Every row comes from one small tree of marks. The marks that hang from a mark follow it in brackets, in alphabetical order. Every link used is in the known rows. Which tree was each row made from?
In the rows, zero is written as 128.
Known rows:
kapoz{tefuzuv}: [101 136 150 115  99 164 159 155  61 167 123 148 107  64 113 123 139 102
  84 146 134 136 168 146 121 100 152 131 122  99 176 105 127 133 127 164
 107  86 169 114  98 103 127 164  98 125 123 167  80 169 101 199 148 137
 129 160 176 107 123 104 117 133 144 134 131 125 121]
neteten{gevor{liluv runi{tefuzuv}}}: [157 161 142 119 131 137 124 210  91 173  92 145  84  84  78 151 150  88
 121 126  99 184 151 141 124 107 124 127 147  75 152 140 125 151 161 102
 106  57 180  82  82 146 145 142 133 139 122 143 105 143 165 151 129 126
 121 141 140  89 108  97 126 108 139 154  94 156 149]
gevor{liluv}: [116 136 123 123  88 130 143 161  92 178 109 146 103 108  94 111 144  99
  70 156 129 156 147 145 124 110 126 116 154  93 157 106 125 150 149 148
 109  77 179  82  94 109 147 146 131 144 102 138  87 153 138 194 124 138
 120 153 151  97 132 110 118 141 130 144 117 152 135]
neteten{gevor runi{kapoz}}: [103 125 157 105 135 152 141 206  72 176  85 163  90 111 122 123 121 111
  59 118 139 156 147 130 113 106 120 136 134  98 175 127  99 158 191 135
  97  93 167 101  72 127 111 138 106 127 130 154 105 168 139 175 120 138
 106 152 133  85 128 102 140 120 138 137 114 122 131]
tefuzuv{gevor{kapoz liluv{neteten runi}}}: [115 118  93 168  81  94 157 204 114 174 111 126 117 116 135 100 139 103
  60 169 140 129 140 174 129 113 118 120 179  93 151 108 135 193 172 132
 124  76 205  42 114  77 162  92 119 144 108 155 121 170 147 205 110 156
 141 161 178 119 115 118 118 108 138 138 114 137 132]
neteten{gevor{kapoz{tefuzuv} liluv ronaleb}}: [135 129 107 121 111 127 105 231  61 168 115 157 129  65 106 126 182 124
  63 153 134 136 142 159 101  75 114  92 109  82 135 117 177 188 187 147
 116  89 188  96  88 132 140 143 112 107 122 148  75 123 134 196 124 168
 122 176 173  88 124 126 122 119 127 166 111 102 134]
kapoz{tefuzuv{gevor}}: [104 126 136 116  93 160 166 176  67 175 102 147  78  78 124 125 152 106
  83 157 135 119 176 165 138  99 131 140 134  89 150 110 144 151 138 165
 102  75 170 113  93  96 125 158 105 127 103 180  92 180  99 193 139 147
 135 156 169 130 130 115 112 133 134 142 118 131 137]
gevor{liluv{neteten} runi}: [127 154 105 138 126 138 144 185  90 187  88 139  90 104 106 132 139  92
  91 147 108 168 168 124 121 131 133 123 179 108 195 130 125 151 135 120
 108  60 170  76  91 108 161 123 133 150 128 154 124 161 170 191 106 139
 118 165 127 102 119  74 118 116 138 144 130 167 145]
neteten{runi{numi}}: [106 145 148 150 118 139 162 155  65 180 106 166  98 122 123 123 147  92
  61 114 138 152 124 108 132 124 122 149 135 117 168 117 112 151 140 127
  85 107 182 109  86 124 140 119 111 133 139 154 100 177 121 184 119 142
 117 145 132 129 111  93 127 143 144 131 107 154 127]
kapoz{tefuzuv{gevor{liluv ronaleb}}}: [121 119 108 111  88 138 128 195  76 174 102 150  87  85 113 109 176 110
  86 161 128 116 163 158 150  87 105 129 142  84 146 110 171 169 157 137
  86  69 181  97  99 106 138 152 106 114  98 170  75 155 119 213 127 166
 128 163 162 106 118 117 108 131 143 158  89 149 153]
tefuzuv{gevor{liluv runi{kapoz}}}: [115 126  92 116 135 132 148 185 124 166  59 142  47 126 117 130 146 106
  95 144 130 166 164 149 142 114  84 145 159  98 145 130 125 173 141  92
  94  46 195  61 105  91 150 142 126 152 115 155 126 173 143 173 134 135
 117 143 123  95 121  82 124 115 142 136  81 172 164]
neteten{gevor{liluv} runi}: [122 137 130 118 115 132 120 213  69 183 117 153 104 111 106 124 144  89
  83 131 122 162 133 134 107 111 121 107 134  85 155 133 113 172 204 151
  82  84 175  97  76 146 151 123 126 122 122 124 116 131 162 175 119 140
 106 156 128 100 117  91 140 125 132 150 109 141 126]
liluv{neteten{gevor runi{tefuzuv}} ronaleb}: [124 152 172 145 149 195 119 205  67 184  94 160 110  98 114 138 103  71
 104 130 126 149 144 120 123 118 163 136 150  62 193 133 121 151 169 126
 121  91 158  88  76 141 125 114  98 137 143 166  98 169 129 159  77 145
 103 153 127 131 131 132 121 111 174 153 125 130 139]
kapoz{tefuzuv{gevor{neteten{runi}}}}: [121 136 120 129  98 157 161 203  43 185 112 163  75  86 131 116 158 104
  94 138 142 133 168 148 138 107 151 147 116  96 152 106 125 156 152 162
  74 101 195 116  85 102 120 154 108 121 129 170 103 166 117 195 126 128
 139 151 131 159 112 107 134 123 145 139  98 147 138]
liluv{numi ronaleb{neteten} runi}: [103  94 190 168 127 138 146 173 111 192 119 150 141 130 111 131 103  91
  79 136 145 157 128 169 140 111 152 145 151 106 157 101 126 159 132 144
 102  89 172  64 124 133 157 135 110 155 133 130  84 216 100 184 133 157
 112 157 147 104 137  81 132 149 157 134 124 110 107]
runi{kapoz numi tefuzuv{gevor}}: [107 134 137 138 122 138 176 153 139 151  75 160  67 105 111 141 124  94
  85 126 134 157 176 138 166  99  95 178 140  91 145 116 132 164 127  78
 129  74 200  63 108 105 131 153 100 154 101 187  65 221 101 163 124 124
 111 122 153 111 134 120  98 109 157 125  73 163 159]
tefuzuv{gevor}: [107 119 138 125  86 140 151 170  93 177  97 147  91 104 114 127 129  91
  76 154 129 126 165 164 146 106 123 126 149 100 156 104 121 162 141 159
  96  73 188  94  80 102 126 153 105 141  92 174 100 171 114 186 122 136
 122 151 155 119 123 118 117 140 136 129 108 157 139]
neteten{gevor{ronaleb runi{numi}}}: [135 133 137 127 142 140 134 199  85 160  70 165 102  97  83 138 162  81
  65 107 120 158 142 116 144  96 114 137 138 122 183 123 142 168 158 103
  94  77 173 121  81 161 158 136 121 140 152 151  84 166 170 168 113 153
  98 148 143  82 117 110 124 118 150 144 102 150 149]
ronaleb{neteten{gevor{liluv runi}}}: [144 127 129 111 137 128 125 235  86 175 103 137 107 114 107 149 146  82
  91 129  93 184 151 149 118  90 100 119 124 107 165 134 117 158 152 129
  79  56 186  91 104 159 152 148 138 140 157 122 135 137 182 154 135 125
  96 152 140  97 113  70 134 114 116 147 109 143 131]
liluv{runi}: [100 113 166 139  95 137 166 155  93 187 112 129 120 102 103 104 121 109
  67 136 135 142 137 150 125 113 162 126 174 102 164  86 111 155 150 145
 102  94 182  78  91 104 142 144 117 129 121 163  83 172 132 201 123 157
 117 149 170  90 122 102 133 142 145 129 135 120 111]
neteten{gevor runi{numi tefuzuv}}: [133 150 157 131 139 145 154 190  69 167 102 184 113  92  99 147 132  77
  95 107 126 166 124 111 134 108 133 157 115  94 151 137 121 168 157 111
 101  94 177  99  89 151 134 117 118 125 137 152  94 167 129 153 114 131
 114 132 144 124 118 114 127 118 152 133  86 149 130]
ronaleb{neteten{runi{kapoz tefuzuv}}}: [114 126 162 117 150 171 139 174  88 178 110 159 107 133 137 140 108  97
  95 112 117 183 141 134 144 104  90 158 131 110 164 125  96 159 134  90
 110 103 196  92  98 147  87 132 113 148 148 164  82 193 112 161 133 124
 116 127 131 110 120  83 142 127 161 131  98 118 122]
tefuzuv{gevor{neteten{runi{numi}}}}: [120 150 118 159  99 114 180 195  75 163  87 171  75 118 129 120 155  86
  73 120 145 144 142 124 148 112 119 149 129 105 146 110 117 164 159 131
  75 101 205 105  97 123 143 139 123 138 128 159 101 180 131 177 120 131
 124 137 109 159 124 108 115 123 139 118  81 168 149]
neteten{gevor}: [120 126 171 112 106 138 149 183  77 175  99 148 115  79  93 138 140  82
  70 132 132 148 154 157 116 105 147 110 140  91 171 109 114 161 170 163
 102  85 166 102  65 127 130 154 105 131 120 153 105 151 141 173 117 133
 101 163 157  87 129 116 130 137 134 131 127 131 133]
runi{tefuzuv{gevor}}: [113 130 149 109  91 155 158 164  94 175  92 129  89  89 110 140 137  93
  90 145 130 143 163 147 161 103 123 136 153  79 143 106 124 164 131 132
 119  74 189  92  97 114 114 146 112 141  93 178  80 177 105 166 132 137
 119 130 149 125 116 134 111 128 154 142  92 157 148]
gevor{liluv{runi{numi}} ronaleb}: [124 129 130 156 100 107 153 178 101 188  99 154 129  98  92  83 152 101
  52 138 141 129 114 127 145  98 128 146 167 106 155  91 154 182 160  99
 103  80 191  74 118 134 185 122 134 132 114 149  64 185 156 205 119 167
 122 154 151  80 125  96 111 116 146 146  95 133 132]
tefuzuv{gevor{ronaleb}}: [113 113 136 104  82 145 143 178  91 176  90 149  97 105 109 114 153 102
  69 143 135 116 152 148 169  92 109 124 160  99 166  87 139 174 152 146
  99  81 179 100  71 122 121 144 108 133 104 185  74 175 136 201 114 150
 111 146 154 110 115 131 113 137 142 153  98 144 164]
gevor{kapoz{tefuzuv} ronaleb runi}: [119 131 113 131 139 167 118 177  69 174  90 145 111  92 121 124 170 124
  71 129 128 140 155 142 129 100 121 105 121 124 171 104 151 156 132 115
 110  94 190 104  93 128 117 137  98 124 159 162  71 145 128 202 135 163
 141 146 166 102 102 113 120 141 151 148 134 109 135]
kapoz{tefuzuv{gevor{liluv}}}: [113 127 115 117  88 145 161 196  83 165 110 146  83  72 117 114 151 111
  91 170 136 131 171 159 129 109 125 133 139  72 142 112 154 160 150 155
  93  68 187  90 112  98 144 163 117 115  99 160  99 164 116 196 143 139
 134 156 153 131 129 109 107 121 135 148 101 154 141]

Which tree is each row?
[126 144 112 156 105 139 172 198  51 167  89 183  73  88 132 126 152 106
  78 128 154 136 162 128 152 108 145 166  94 100 142 109 141 162 137 144
  77  90 190 119  98 120 132 158 108 129 132 174  98 190 103 189 132 131
 134 141 135 174 112 110 118 119 147 122  82 160 145]
kapoz{tefuzuv{gevor{neteten{runi{numi}}}}}
[ 93 122 112 135 139 143 176 175  82 149  88 191  64 100 145 116 136 114
  65 126 158 132 167 129 146 107  90 182 122 103 155 126 133 166 129 108
  90  86 184  95 113  96 126 141  96 126 127 188 100 209  90 187 134 135
 133 139 145 133 126  96 130 126 154 135  91 148 137]
neteten{runi{kapoz{tefuzuv{gevor}} numi}}
[113 142 121 154 128 139 173 167  60 176  95 186 107 102 133 120 126  77
  63 126 143 144 140 104 121 133 125 159 153 130 197 129 106 152 146 127
  94  94 169 105  86 114 147 103 116 140 140 169  97 187 145 195  90 144
 117 155 127 142 117  98 112 126 158 121 122 157 135]
liluv{neteten{runi{numi}}}
[138 139 115 114 129 131 100 208  87 201  94 147 117 132 109 123 161  93
  89 131 101 169 147 137 146  91  76 122 154 124 170 114 137 161 129 103
  85  70 192  93 104 163 146 131 149 151 160 137  96 156 163 183 124 148
 106 151 119  90 111  68 124 134 144 152  96 142 149]
gevor{liluv ronaleb{neteten} runi}
[114 116 108 114  85 124 124 182  92 187  89 149 121 118 115 122 158 117
  49 148 145 121 148 160 148  93  95 105 149 112 149  97 141 198 159 135
 122  99 209  92  77 110 113 132 101 141 100 174  80 153 111 203 122 146
 130 149 151 112 113 140 106 149 136 158 106 131 158]
tefuzuv{gevor{kapoz ronaleb}}
[106 113 178 140 131 145 134 215 109 174 106 120 146 119 103 110 101  85
  77 136 114 138 140 161 122  93 149 124 142  93 161 115 133 180 159 154
  93  84 183  72 102 155 154 148 101 139 142 147  99 178 122 172 118 141
  99 165 158  93 154  95 139 105 134 135 120  98 104]
liluv{ronaleb{neteten{gevor}} runi}
[129 136 110 145  69 106 143 191 103 173 100 146  87 105 121 134 162 110
  61 149 141 133 170 169 131  97 138 107 141  99 131  87 117 166 150 158
 108 100 218  74  86 103 117 137 124 159 101 160  91 156 120 184 124 128
 131 155 148 132 121 147 129 130 135 123  98 146 145]
tefuzuv{gevor{kapoz neteten}}
[120 114 115 156  85 112 168 198 111 191 109 116 107  97 126  92 132  84
  79 161 132 125 143 156 130 120 136 133 196  93 172  97 125 182 164 135
 105  58 187  55 110  92 169 113 120 146 100 154 121 187 159 199 106 156
 128 162 160 121 124  97 106 105 141 135 107 155 139]
tefuzuv{gevor{liluv{neteten runi}}}
[168 164 119 128 112 136 114 199  95 194  84 141  91  94  80 128 171 103
 118 129  98 167 168 136 143 109 141 128 150  96 155 103 140 149 145  77
  99  79 195  82  98 166 152 128 138 144 134 137  56 157 168 168 120 142
 124 131 110  95 104  98 119 103 151 153  79 161 165]
gevor{liluv neteten ronaleb runi{tefuzuv}}
[140 150 158 115 122 161 115 211  50 190  98 159 115  85 118 135 129  86
 101 121 120 142 140 114 132 107 131 138 148  88 198 118 121 172 181 114
 121  96 161 111  58 141 111 104 106 131 144 171  68 170 162 166  79 159
  98 156 153 112  99 126 116 101 166 163 111 123 158]
liluv{neteten{gevor{ronaleb} runi{tefuzuv}}}
[122 139 134 136  78 148 169 193  75 163 106 149  71  62 119 115 151  99
  96 148 142 120 192 165 141 100 168 143 113  88 153  90 132 151 142 169
  87  81 180 103  97 112 122 182 105 140 114 177  87 176 108 194 128 126
 131 159 153 140 126 114 119 111 136 132  99 149 142]
kapoz{tefuzuv{gevor{neteten}}}
[111 111 118 138  88 131 170 196  89 180 126 124  94  74 122  93 145 114
  83 161 138 127 149 172 130  98 128 143 157  82 131 101 153 172 156 150
  85  68 196  74 115  90 162 147 119 105 102 157 115 177 123 206 144 156
 136 158 180 115 115  96 114 119 135 132  94 130 126]
kapoz{tefuzuv{gevor{liluv{runi}}}}
[118 120 208 158 113 151 157 137  99 185 118 144 127  86  93 132 120 107
  90 134 134 163 134 164 143 125 179 166 154  79 141  96 122 153 142 115
 133  76 159  75  97 117 143 128 103 135 121 146  56 198 118 172 129 165
 135 123 176  93 103 111 128 142 171 131 106 129 121]
liluv{numi runi{tefuzuv}}
[102 118 194 168 132 163 142 148 120 191 110 138 122 109  90 125 105 108
  99 148 141 154 123 164 147 135 184 154 167  62 146 111 136 145 144 119
 137  94 169  48 107 122 156 138  95 149 115 150  57 212  92 182 127 154
 130 132 143 107 134 111 127 137 180 127 115 121 108]
liluv{numi ronaleb runi{tefuzuv}}
[124 116 130 121 112 138 109 190  54 177 130 164 150 102 137 119 156 111
  63 144 127 141 153 169 131  82  95 119 103 122 172  91 146 170 127 148
 115 100 191 114 103 141 100 150 101 133 152 161  61 162  93 201 138 162
 115 162 169 113 121 118 128 142 140 157 123  84 121]
gevor{kapoz{tefuzuv} ronaleb{neteten}}
[ 97 137 135 112 163 178 150 164  90 164  79 152  72  88 114 129 134 112
  84 131 131 172 186 143 126 125 121 159 136 102 182 120 119 137 127 104
 102  69 177  95  91 117 123 159  94 133 145 176  94 186 118 183 139 127
 123 150 150  89 121  85 136 120 156 130 133 132 136]
gevor{runi{kapoz{tefuzuv}}}
[113 129 129 108 147 164 127 159 109 183  61 152  82 125 100 116 142 117
  70 119 126 161 168 128 148 105 102 129 162 122 190 102 115 152 143  84
 103  79 179  94  74 126 122 142 104 157 140 161  73 175 147 188 124 143
 112 141 133  58 123  90 127 130 165 151 113 133 166]
gevor{ronaleb runi{kapoz}}
[103 126 165 173 134 138 165 179 112 175  95 144 140 128 112 112 107  82
  67 132 139 136 136 140 143  99 126 140 145 117 156 102 139 165 122 124
 109  92 192  68 133 146 169 136 111 145 146 154  84 206 104 187 120 146
 112 165 144 114 144  93 122 122 145 125 115 116 102]
liluv{ronaleb{neteten} runi{numi}}
[131 165 112 154 152 129 144 157 105 159  83 154 103 110  96 153 146  94
  74 125 128 171 146 124 132 111 115 140 128 114 147 138 123 154 110  67
 131  90 197  71 101 143 135 111 113 147 136 164  79 164 113 162 128 126
 134 112 155 116 111 121 116 118 153 130 102 149 138]
gevor{kapoz runi{numi tefuzuv}}
[126 156 124 164  97 144 127 192 101 185  90 145  84 112  98 119 140 105
  88 167 139 143 166 145 131 116 167 104 151  77 156  99 136 146 152 138
  94  85 177  54 103 133 166 155 134 153 106 136  73 166 120 189 121 129
 126 164 101 107 164 122 130 119 141 145 110 155 137]
gevor{liluv{ronaleb} neteten}
[108 120 145 120 129 126 157 204  96 161 118 138  93  66 101 104 134 119
  83 150 142 147 154 165 100  95 145 139 137  71 154 113 144 165 190 125
  97  66 166  73 120 120 157 149 108 114 127 146  91 166 125 180 139 152
 121 165 181  61 140  84 125  97 137 138 109 107 112]
neteten{gevor{liluv{runi{kapoz{tefuzuv}}}}}
[116 133 143 116 122 159 138 195  53 180  87 184  83  81 122 101 153 132
  71 119 144 142 166 126 143 104 138 157 112 109 171  94 129 154 168 113
  87 122 180 114  85 131 109 168  98 128 152 167  48 185 113 205 128 151
 125 146 127 108 126 100 139 114 165 157 115 115 146]
gevor{neteten{runi{kapoz{tefuzuv}}} ronaleb}
[105 154 155 135 146 141 172 137 121 150  81 165  89  93  95 145 118  97
  74 120 142 166 164 134 154 105 116 178 136  96 159 119 114 149 116  75
 140  88 180  66 113 132 125 148 102 156 107 177  48 218  99 156 125 129
 106 123 146  85 148 119 119 112 160 124  92 152 143]
runi{kapoz numi tefuzuv}
[128 150 108 156 105 119 128 188  48 173  87 191 112 121 115 114 164 112
  49 119 146 140 119 128 138  97 121 117 119 131 156 100 124 174 152 109
 103 134 211  98  87 148 135 120 127 135 148 145  53 159 131 202 100 158
 134 146 122 128 114 132 136 130 151 143  84 134 139]
gevor{kapoz neteten{runi{numi}} ronaleb}
[113 134 115 126 122 149 108 171  82 181  80 145 103 118 104 126 161 111
  53 132 127 145 144 147 130  98 106 102 152 126 167 107 131 164 135 115
 109  90 198  91  72 123 123 126 113 132 152 163  83 138 137 202 130 149
 135 142 142  88 108 110 130 149 138 155 123 123 138]
gevor{kapoz ronaleb runi}
[112 143 112 119 145 136 141 170 115 173  76 152  69 119 107 127 143 113
  78 136 122 177 160 131 127 123 100 138 164 104 164 136 111 152 147  90
 102  72 179  67 103 124 152 141 135 153 126 151  92 173 157 172 134 134
 113 145 124  71 133  74 136 115 136 137 111 161 146]
gevor{liluv runi{kapoz}}
[129 123 121 108 115 168 131 195  76 180  75 148  82  85 109 126 162  99
  85 134 124 119 172 151 160  94 114 140 135 108 170 103 156 152 134 133
  88  66 179 112  82 113 131 152  96 128 132 174  90 160 133 211 133 151
 132 151 157 108 101 100 114 138 151 157 106 135 158]
kapoz{tefuzuv{gevor{ronaleb runi}}}
[145 128 118 114  95 122 112 208  97 182 106 141 114 115 112 134 155  97
 105 149 105 148 158 154 171  75  72 143 140  85 139 106 147 187 136 108
 107  69 201  86 112 150 127 133 132 154 114 152  60 168 130 176 112 157
 110 139 142 112 112 107 104 114 136 161  69 147 164]
runi{tefuzuv{gevor{liluv ronaleb{neteten}}}}
[120 126 116 142 113 118 148 215  75 169 139 130 135  70 116 115 154 122
  72 153 137 139 129 181  85  94 149 107 118  76 137 122 148 181 184 143
 114  87 188  71 106 120 163 134 121 115 119 132 106 136 126 200 129 163
 133 171 200  89 120 110 133 105 126 144 116  98 103]
neteten{gevor{kapoz{tefuzuv} liluv{runi}}}
[135 156 108 140 111 134 133 190  85 170  87 147  84 109 104 141 146 109
  73 134 125 166 161 144 130 120 148  98 132 120 147 100 106 152 136 122
 105  94 209  88  80 121 130 142 129 150 138 144  96 143 141 180 130 119
 138 138 132 112 114 108 142 129 137 130 114 131 133]
gevor{kapoz neteten runi}
[118 134 169 160 125 112 162 199  87 172  90 153 136  65 103 100 131  71
  53 127 141 129 136 131 130  84 143 153 153 119 202  91 142 182 176 117
 119  82 173  85  80 130 173 113  99 137 149 172  72 189 170 197  78 175
 102 169 177  83 126 106 109 104 159 137 111 134 139]
liluv{neteten{gevor{ronaleb}} runi{numi}}
[154 185 115 163 111 125 149 184  70 176 112 181  88 102  97 134 147  95
  97 122 124 177 134 118 139 123 138 145 114  88 134 120 124 161 143  88
  93 105 199  74 108 145 160 123 154 132 130 139  71 173 129 171 118 128
 132 123  96 139 120 103 129 103 149 129  74 171 133]
gevor{liluv neteten{runi{numi tefuzuv}}}
[146 115 132 134 101 101  97 206  82 174 120 174 133 110  95 146 177 106
  66 153 139 161 122 172 113 102 112  96 124  88 134 127 148 187 185 143
 128  86 175  69  88 130 151 125 120 131 128 108  67 129 145 187 115 174
 106 169 157  80 119 121 124 143 140 172 102 131 145]
neteten{gevor{kapoz liluv{numi} ronaleb}}
[146 150 171 112 151 158 125 206  84 165  99 134 117  99  91 175 123  82
 116 109  90 180 153 153 126  92 113 142 130  98 172 128 113 149 136 117
 102  66 184 111  89 168 113 144 124 150 160 149 101 162 158 131 138 124
 100 127 158  96 106  84 138 101 148 144 103 133 131]
ronaleb{neteten{gevor{runi{tefuzuv}}}}
[ 87 137 139 131 137 144 171 148  94 146  89 173  92  70 121 124 127 117
  61 128 155 151 181 131 135 108 123 168 114 106 170 115 132 141 117 111
 106  88 172  92 127 111 137 166  83 139 129 174  69 218  93 200 141 129
 121 158 163  92 156 101 114 119 150 118 112 140 122]
runi{kapoz{tefuzuv} numi}
[139 162 112 169  94  99 167 184 112 149  85 158  82  95 102 144 152  95
  77 136 133 138 157 144 152 100 125 145 115  94 123 103 126 177 133 100
 124  98 221  69 108 125 129 140 123 161 102 172  68 181  91 165 120 120
 144 128 149 147 117 141 112 111 141 120  64 155 147]
runi{numi tefuzuv{gevor{kapoz neteten}}}
[134 127 130  99 132 126 111 215  81 186  81 175  95 121 113 116 151 110
  75 125 132 167 134 130 123  94  83 128 139  85 162 125 132 175 197 108
  90  90 170  81  86 137 142 120 120 120 128 140  87 143 168 179 118 160
  96 159 120  71 131  91 144 107 144 172  96 133 156]
neteten{gevor{liluv ronaleb} runi{kapoz}}
[142 136  92 156 103 126 143 200 101 168  74 136  66 112 119 136 164 107
  75 131 128 147 166 157 140 116 125 112 136 116 136 106 116 165 137 131
  87  95 218  79  89 110 134 142 117 156 127 164 123 151 129 177 137 122
 151 139 129 128 108 124 126 122 127 123  94 154 147]
tefuzuv{gevor{kapoz neteten runi}}
[139 161 146 140 104 159 135 186  58 187  94 148  94 100 105 134 123  94
 102 123 116 165 142 129 139 114 159 140 136  88 153 103 100 142 158 121
 100 109 195 106  74 138 106 137 126 141 127 153  74 174 123 167 122 122
 129 122 120 137 111 118 138 112 150 128  92 141 128]
gevor{neteten{runi{tefuzuv}}}
